What can hang from each mark
papibi: libo tubog
muvup: libo
tubog: dira papibi
kibe: libo samiz
botu: bupem
veka: papibi
libo: kibe muvup papibi
poda: bupem
bupem: botu poda runose
runose: bupem kibe
samiz: kibe
dira: tubog

Known rows, with every way that one mark hangs from another
libo[kibe[samiz] muvup papibi[tubog]]: [-25 -24  -8 -43 -20  -5 -16 -13   5   5 -10   0  36  -4 -43 -37 -16 -12
  -3 -22  27 -72 -53  -4  21 -16   9 -30  19  -3 -53 -61 -17 -36]
muvup[libo[papibi]]: [-13  17 -31 -48 -26  -5  -1 -22   5 -11  33  -6  14 -38 -43  31 -33  -8
 -20   2  -3  14 -38   5   0   3 -12  13 -43 -21  16  17 -20 -44]
muvup[libo[kibe[samiz] papibi[tubog]]]: [ -5  11 -39 -42 -22  -7  -9 -20   7 -14   7  -1  12 -21 -43 -12 -10 -11
 -18 -23   6 -16 -54  18  33 -21  28   1 -11  -7  18  -2 -36 -28]
samiz[kibe[libo]]: [-10 -17 -18 -14  -3 -21  -8   3 -12   2  21 -12  16  33  14 -19 -32  -6
 -22  21 -22 -32  -1  39  -4   9  21  30 -19   9  -5  -3 -36   4]
dira[tubog[papibi[libo]]]: [ -8  52  -5 -24  -3 -11  22  -3 -15 -22 -11  -2 -15 -37  19  -5  25   4
 -36  13 -26   9   7  22  21   0 -30 -12 -26  35  56 -12  -2 -24]
bupem[runose[kibe[libo samiz]]]: [-32  -5 -50 -17  16 -19  11  -2 -60 -19  23  -5 -16  54  26 -39  -3  14
  11  -6 -27 -42  21  28 -22  20  36   9 -20 -51 -11  26  39 -16]
kibe[libo]: [-18 -15 -16   0  20 -33   7   6 -28 -19   2   0   1   6   0  11  -2 -10
 -17  -9 -29 -23   9  40 -10   3  24  10 -18 -16  18   3 -22 -11]
dira[tubog[papibi[libo[kibe muvup]]]]: [-15  46   3 -28  -6   1   9   3 -17 -21 -10  -5 -10 -30  14 -23  27  -4
 -40  11 -22   4  -4  17  21   7 -35 -10 -12  42  42 -21 -14 -31]
samiz[kibe]: [ -2  -7 -21 -40 -15 -13  -5 -15  -7  15  35 -20   8  15  11 -11 -33  13
 -27  29  -5 -18  -9  12  -7  14  -1  16 -28   4  -4  13 -25 -13]
tubog[dira]: [ 14 -11 -26  16  20 -35 -13 -38  -3  15   3  11 -19 -31  -9  17  -3 -12
  -8   4 -11 -22   9   6 -39  28 -22   0 -14 -33   8  19   2 -32]
veka[papibi[libo tubog[dira]]]: [ 36  -5  37   3  11 -30  33 -48  27 -15 -27 -29 -16 -24 -15  19  21  28
  -6   8  13 -29  45   4 -13 -12 -34 -27  -4  -6   8  11  32   1]
libo[kibe[samiz] muvup papibi]: [-39 -32 -12 -38 -16   4 -32   9  -5   3   0   7  34  12 -35 -33 -34  -4
 -12 -11  26 -57 -46 -11  -4   8  12  -5  14 -13 -51 -48 -21 -51]
kibe[libo[papibi[tubog[dira]]] samiz]: [-16 -16 -32  40  24 -46   5   6 -11 -13 -41  32  19   8 -24 -14 -14 -11
  -1 -33 -27 -82  -2  50  13 -32  60  -4  -4 -30  -3 -45   0  17]
libo[kibe muvup]: [-29 -23  -5 -45 -12  13 -29 -13 -20   3  28 -16   9   0 -13 -27  -2 -15
 -14  -2  13 -18 -37  -8 -11  30 -16   3  19   0 -17  -6 -38 -61]
poda[bupem]: [ 13   4  11 -28 -29 -10   0  -9 -49 -15  35  -7   8 -12   2  54 -16   1
 -26   9  -4 -30 -25   3   2 -36   4 -18  -1 -24   1  32   3 -51]
samiz[kibe[libo[muvup]]]: [-24 -20  -9 -17 -12  -2 -19  -2 -17   8  26 -11  25  32   8 -22 -33 -20
 -16  19 -23 -35 -12  31 -12  17   9  34 -11  10 -20 -13 -39  -4]
papibi[libo[muvup] tubog[dira]]: [ 30  12  36  -1  -9 -15   3 -60  33  -2   9   4 -12 -48   3  -6  42 -37
   4  15 -11 -40  -3 -15  10   6 -49 -35  30 -12   1  -2  -1 -24]
poda[bupem[botu runose[kibe]]]: [ -2   1   7 -24 -14  -6   7 -13 -68 -30  43 -25  10  32  49  25 -12  -1
 -20   3   0 -35  -4  -3   4 -10   5 -46  17 -38 -34  35  41 -65]
kibe[libo[muvup papibi] samiz]: [-52 -23 -18  24  11 -10 -12  23 -28 -13 -17  26  33  23 -26 -14 -35 -17
   2 -25 -22 -73 -16  34  -8  -8  46  16   2 -29 -20 -49  -5  -8]
botu[bupem[poda runose]]: [  1   1 -28 -53  19 -25  -5   1 -12  -6  44 -20 -15 -22   8  -7  -8  47
   2   0 -31   3  -1  -2  -4  12  13  19  -8 -18  20  13  42 -44]
papibi[libo]: [ 15  11  29 -25  -2 -19  17 -16  10 -24  39  -7 -20 -20  31  11  19  16
 -31  31  -7  -4  12 -16   3   9 -19 -14   1 -15  29  33  -7 -33]
libo[papibi[tubog]]: [  4  -4  -9 -56 -12 -43  30 -32  11   0  -7 -10  15 -44 -33  33 -18  12
 -17  -1  12 -38 -16  -1  12 -21 -25 -47 -42 -15 -20 -25   9 -28]
kibe[libo[papibi] samiz]: [-34 -18 -33  28  23 -35   3  26 -26 -20 -23  26  23  25 -15 -10 -29   6
 -11 -24 -23 -65   0  45   2 -21  65  10 -11 -29   1 -34  -3   7]
poda[bupem[botu runose]]: [ 10  -1  23 -33  -7   0   9 -12 -67 -40  52 -18   8  29  44  40 -28  13
 -35  -2   0 -29  -3  -8   6 -20   7 -60  14 -35 -32  36  35 -56]
runose[bupem[poda] kibe[libo samiz]]: [-27  -4 -43  39 -20 -38 -36   2 -21  28 -19  27   5  -1 -25 -51 -16 -25
 -10  10 -49 -80  33  76  24  12  16  55  13 -34  23  24  36  -8]
botu[bupem]: [  9   4 -23 -19  24 -33  26 -11  -9  -6  26 -25  -8 -43   0   9  29  27
 -12 -12  -4  13 -26  -2  -7   8  13  20  -6 -11  56   4  12 -68]
tubog[dira papibi[libo[muvup]]]: [ 14  30  14  40  11   2 -28   5   8  -3   2   8 -18 -53   3  12  23  -5
  -6   3   5  -7  12 -21 -45   8 -49  -8  12 -15  24   0 -15  -6]
libo[kibe muvup papibi]: [-33 -34   1 -61 -23  -6 -26   0   1   7  15  -9  35  -5 -33 -12 -32  -9
 -15   0  29 -38 -43 -18 -14  20 -25 -12   1   3 -59 -40 -29 -62]
muvup[libo]: [-11  27 -33 -35 -19  10  -2 -34 -11 -13  41  -9  -8 -36 -28  21 -11 -16
 -18  -1 -15  30 -32   9   5   9  -4  25 -32 -22  47  42 -24 -43]
tubog[papibi]: [ -7  34 -16 -10   8   7   7  12 -25  -8   4 -15 -10 -43  -6  30   3  39
 -22 -11  12  12   1  -6 -17 -23 -17 -17 -33 -10  43   2 -15  -4]
samiz[kibe[libo[papibi]]]: [-13 -20 -16 -25 -10 -31  -8  12  -4   4  15 -13  31  31   5  -9 -44  -5
 -26  23 -13 -42  -8  33  -7   4  19  21 -27   9 -26 -18 -33   3]
veka[papibi[tubog]]: [ 14  -9  11 -24  11 -19  44 -49  -2  -6 -29 -40  -5 -16 -34  29   2  42
  -6 -11  16 -26  31  14  -9 -24 -25 -27 -32  -3   8   0  35  -1]
botu[bupem[poda runose[kibe[libo]]]]: [-15  -7 -42 -36  14 -36  -9  10 -15  -2  27 -23 -13  -6  12 -26  11  25
  18   2 -36 -15   3  18  -3  21  20  42  -3 -14  20   8  42 -45]
kibe[samiz]: [-14   6 -34   5  18  -8   7 -12 -32  -7   5  17  -9   5  -7  -8 -11  25
 -14 -12 -11 -32  -4  10   1 -12  40   5  -8 -40  32   9   8 -18]
kibe[libo[muvup] samiz]: [-48 -13 -21  36  17   6 -12  12 -44 -17  -7  23  17  26 -11 -25 -14 -20
   5 -26 -37 -57  -8  37  -6  -2  52  26  14 -30  10 -26 -11  -3]
samiz[kibe[libo[muvup papibi[tubog]]]]: [-19 -18  -7 -28 -17 -14 -10  -4   1  10  13 -12  42  20  -7 -15 -41 -19
 -12  17 -14 -55 -20  30   2   4   4  13 -18  14 -41 -36 -34   0]

Rows
[-14 -27 -29 -33   0 -36  -8  15  -2  -5 -10   6  17  13 -17 -25 -26  25
 -29 -10  30 -49 -26   5   6 -12  37 -13  -3 -10 -22 -27 -20 -28]
libo[kibe[samiz] papibi]
[ 53   1  23  -8   2 -47   3 -42  39 -11  -1   2 -25 -32  16 -29  63 -20
 -17  11   3 -44   3   2  28  -6 -15 -43  37   0  16   9 -24 -16]
papibi[libo[kibe] tubog[dira]]
[  5  19 -31 -34 -21 -14   4 -41  15  -4  16   0   7 -51 -51  27 -18 -27
  -9  -8  -5  -4 -39  11  11  -3 -17  -1 -38 -18  16   8 -14 -33]
muvup[libo[papibi[tubog[dira]]]]
[-12   2 -32 -15 -38 -34 -27 -28  -6  42   7   2  -7 -35 -26 -21 -18 -14
 -16  30 -25 -48  28  42  13  28 -42  35  -5 -28  14  45  43 -41]
runose[bupem[poda] kibe]
[ 16 -11 -16 -31  -5 -54  15 -41  20   9 -17  -1  10 -49 -34  30 -17  -2
  -8  -4   8 -49  -9   2  -3 -13 -31 -44 -34 -21 -28 -28  12 -24]
libo[papibi[tubog[dira]]]
[-32  -3 -32  53 -12 -22 -14 -13 -37  19 -12  18  15   9 -22 -52   2 -41
  -7 -13 -28 -74  11  62   2  23  12  43  20 -41  18  18  31 -37]
runose[bupem kibe[libo[muvup] samiz]]
[ 50  13  26  -2   0 -44  19 -56  33 -10   3   4 -25 -48  15  -2  49 -19
 -10  13 -11 -38  12  -2  19  -8 -32 -45  18 -15  22  14   1 -11]
papibi[libo tubog[dira]]
[ 10  -2  15 -10  -7 -18 -19 -32  -1   9  24   7   4 -37  -8   6 -52   4
 -59  11 -23 -26  34  19  29  16 -40 -25  10 -18   5  31  39 -34]
runose[bupem[botu poda]]
[-15  50  -2 -25 -10   2  18  -5 -19 -17  -7  -3  -8 -36  13  -8  20  -5
 -32  13 -30   8   0  16  16   5 -42 -11 -22  33  46 -18  -2 -31]
dira[tubog[papibi[libo[muvup]]]]
[-21 -11 -15  24 -14 -43 -27 -15 -15  18 -10   2  14  -3  -3 -32 -13 -39
 -24  14 -34 -58  42  61  32  35 -23  17  21 -16  -1  23  36 -34]
runose[bupem[botu poda] kibe[libo]]
[-25 -26  -4  -1   0 -32  -6 -13  -4  -3 -15   6  32 -14 -31  12 -14 -42
   4 -15 -21 -60 -11  31 -13   2 -10 -12  -9 -13 -37 -44 -12 -17]
kibe[libo[muvup papibi[tubog[dira]]]]
[ 28   0  40 -20   4 -24  47 -40  21 -21 -17 -36 -10 -16 -13  24  15  41
 -10   7  16 -22  41  -2   3 -21 -29 -30 -11   2  15  10  31  -1]
veka[papibi[libo tubog]]
[ -3   3  -9 -40 -27  -7   3  -6 -68 -20  45 -17  -5  24  24  25 -11   6
  -8  10  -9 -40 -12   5 -13 -19  12 -19  -5 -43 -21  46  33 -53]
poda[bupem[runose[kibe]]]
[ 27  22  -2  51  22 -17 -30  19   8 -12 -13  15 -28 -33  12 -16  36  13
 -16  -6  13 -16  11  -8 -26  -8  -6  -9  26 -13  39   3 -28   8]
tubog[dira papibi[libo[kibe[samiz]]]]
[ -5   0  31 -17  -8   5 -16   1   7 -19  32   2  -4   9  24 -36  21  -1
 -24  17   0 -26 -11 -18  11  17   4   0  42  -6   8   6 -26 -40]
papibi[libo[kibe[samiz] muvup]]
[ 18  20  45 -40 -21  -3  22 -50  24 -14  23 -10  -4 -41   7  -2  42 -17
  -6  13  -9 -31  -8 -21  30  -8 -40 -40  19  -5  11  -1  -3 -27]
papibi[libo[muvup] tubog]
[ 15 -10  46 -27  -5  -9  25 -37  19 -17 -15 -40   2  -4 -16   2  23  25
  -8   4  25 -30  25  -4   4 -11 -30 -24   9  12  -5  -3  13 -12]
veka[papibi[libo[kibe muvup] tubog]]
[ 32  10  20 -23  -2 -28  21 -28  22 -25   5   0 -16 -13  23 -38  59   6
 -23   1   3 -45  -4   3  55 -31  19 -42  36   0  29   4 -20 -10]
papibi[libo[kibe[samiz]] tubog]
[ 29  31   5  43  20 -17 -18   7  14  -7  -2   8 -28 -53   8  15  29  12
 -13   5   6  -5  18 -14 -36  -1 -34 -13   2 -18  37  10 -15   6]
tubog[dira papibi[libo]]
[-16  -2 -49 -36  15 -27  -7   5 -18   3  27 -17 -15  -7   9 -32   6  37
  17   2 -32 -19  -2   8   0  16  28  39   0 -25  23   8  55 -46]
botu[bupem[poda runose[kibe[samiz]]]]
[ -2   5 -13  20  -9 -32   8 -43 -22  15   8 -14   5 -16   7 -21   5 -25
 -38   4   1 -33  26  28  12  40 -39  -8  14 -30  15  40  41 -67]
runose[bupem[botu] kibe]
[-14  -3 -44 -48  11 -29  -5   0 -13   5  35 -25 -16 -13   9 -22  10  35
  16   7 -29  -6  -3   5  -4  22  11  35  -4 -17  19  14  48 -54]
botu[bupem[poda runose[kibe]]]
[ -5 -20 -16 -26 -12 -35  -1   0   1   4   8 -11  30  23   0 -14 -36  -7
 -22  17 -15 -49  -9  38   7  -5  16  11 -26  12 -27 -25 -31   8]
samiz[kibe[libo[papibi[tubog]]]]
[ 29  -8  38 -24   5 -26  36 -31  20 -24 -21 -37 -11  -6 -10   3  26  40
 -17   5  24 -25  34   4   7 -20 -17 -28   2  10   9   9  14  -1]
veka[papibi[libo[kibe] tubog]]
[  8  34   9   3   9   3  -1  32  -6 -24   8  -6 -16 -22  18  -9  30  40
 -31  -3  18  -2   4 -14   1 -26   6 -16   8  -1  51   2 -33   2]
tubog[papibi[libo[kibe[samiz]]]]
[ 14   3  17 -15   2 -20  -1   4   7 -28  24   2 -19   7  33 -33  30  17
 -36  18   4 -22   1  -7  19   2  22  -6  30  -8  30  23 -27 -28]
papibi[libo[kibe[samiz]]]
[ -6  -5   7 -14 -11 -11   7  -5 -74 -35  36 -21  12  44  49  22 -10  -9
 -18  -3  -7 -44   1  10   6 -12  15 -39  18 -35 -35  29  34 -56]
poda[bupem[botu runose[kibe[libo]]]]
[-21 -10  -5 -64  17   0 -19 -15 -22 -19  45 -13 -10  27  39  -3 -63  32
 -17  15 -30 -16  42  -8  15  22 -17 -44  -6 -22 -47  19  55 -15]
bupem[botu poda runose]
[ 18   9  33 -25 -17  -3   5 -31  19 -18  11  -1  -4 -13  11 -44  51 -15
 -11   1   2 -53 -20 -10  47 -17   0 -36  49   0   9 -13 -22 -23]
papibi[libo[kibe[samiz] muvup] tubog]
[-10   6 -33 -54 -25  -9 -15 -12   5 -10  30 -11  10 -21 -37   5 -21 -10
 -30  -5  13   7 -46   7  13   4   5  16 -22  -5  12  14 -44 -47]
muvup[libo[kibe papibi]]
[ -6  46  -7 -28  -1 -12  17   6 -15 -23 -13  -3 -17 -29  21 -20  29   7
 -45   9 -21   6   5  23  25  -1 -23 -10 -16  40  52 -14 -16 -24]
dira[tubog[papibi[libo[kibe]]]]
[-18 -14 -13  34  -6 -53   6 -15 -18   8 -11  -5  26   1   1 -20  -8 -38
 -35  -4  -9 -57  31  52  12  34 -20  -3  12 -25  -4  12  33 -54]
runose[bupem[botu] kibe[libo[papibi]]]
[-42 -25  -2 -13  -1 -21  -3   8 -18  -7   4   3  34   0 -24  15 -32 -26
  -7  -9 -18 -45 -10  20 -18  11  -5   4 -17 -13 -31 -39 -19 -26]
kibe[libo[muvup papibi]]
[-37  -9 -24 -56   3 -10 -20 -17 -27  -7  29 -24 -10  35  42 -24 -39  15
   1  24 -25 -25  45   4  14  42 -23 -21  -2 -26 -48  18  66 -31]
bupem[botu poda runose[kibe]]
[-15  -3 -16   2 -24 -32 -26 -33  -7  31   4  -5   4 -22  -4 -22 -19 -20
 -27  22 -18 -45  36  36  30  37 -46   8  16 -22   3  35  52 -53]
runose[bupem[botu poda] kibe]
[ -8   2   1 -13 -10  -2   5  -9 -73 -33  37 -15  10  45  46  16 -14   2
 -18  -2  -3 -46  -6   2   7 -16  23 -37  23 -44 -29  31  44 -57]
poda[bupem[botu runose[kibe[samiz]]]]
[-21   2 -28  27 -14 -24 -28 -23 -14  26 -10  12   5  -8  -5 -42 -20 -13
 -23  11 -22 -60  33  43  37  26 -10  15  24 -34  11  26  57 -39]
runose[bupem[botu poda] kibe[samiz]]
[ 38 -15  33   1  12 -35  23 -38  29 -14 -31 -27 -14 -11 -12  -2  27  28
 -11   3  23 -33  35   2  -4 -12 -22 -24  10   5   3   6  17   1]
veka[papibi[libo[kibe] tubog[dira]]]
[ 22 -14   4   2  17 -30  30 -53   4  -1 -37 -29  -9 -24 -40  27   2  27
   3 -12  14 -32  34  14 -22 -15 -31 -23 -27 -11   1   2  36   1]
veka[papibi[tubog[dira]]]
[-12 -14   4 -34 -19 -13  -5 -45  15  20  -5   1  31 -48 -49  23 -27 -30
   9  -5   7 -53 -32 -14 -14   7 -57 -36 -16 -19 -55 -46  12 -44]
libo[muvup papibi[tubog[dira]]]
[-16   5 -41 -35 -21  -5 -16  -6   0 -14  20   5  13 -11 -38  -9 -25  -7
 -26 -13   7  -3 -47  14  19  -4  28  19 -15 -15  17   6 -37 -38]
muvup[libo[kibe[samiz] papibi]]
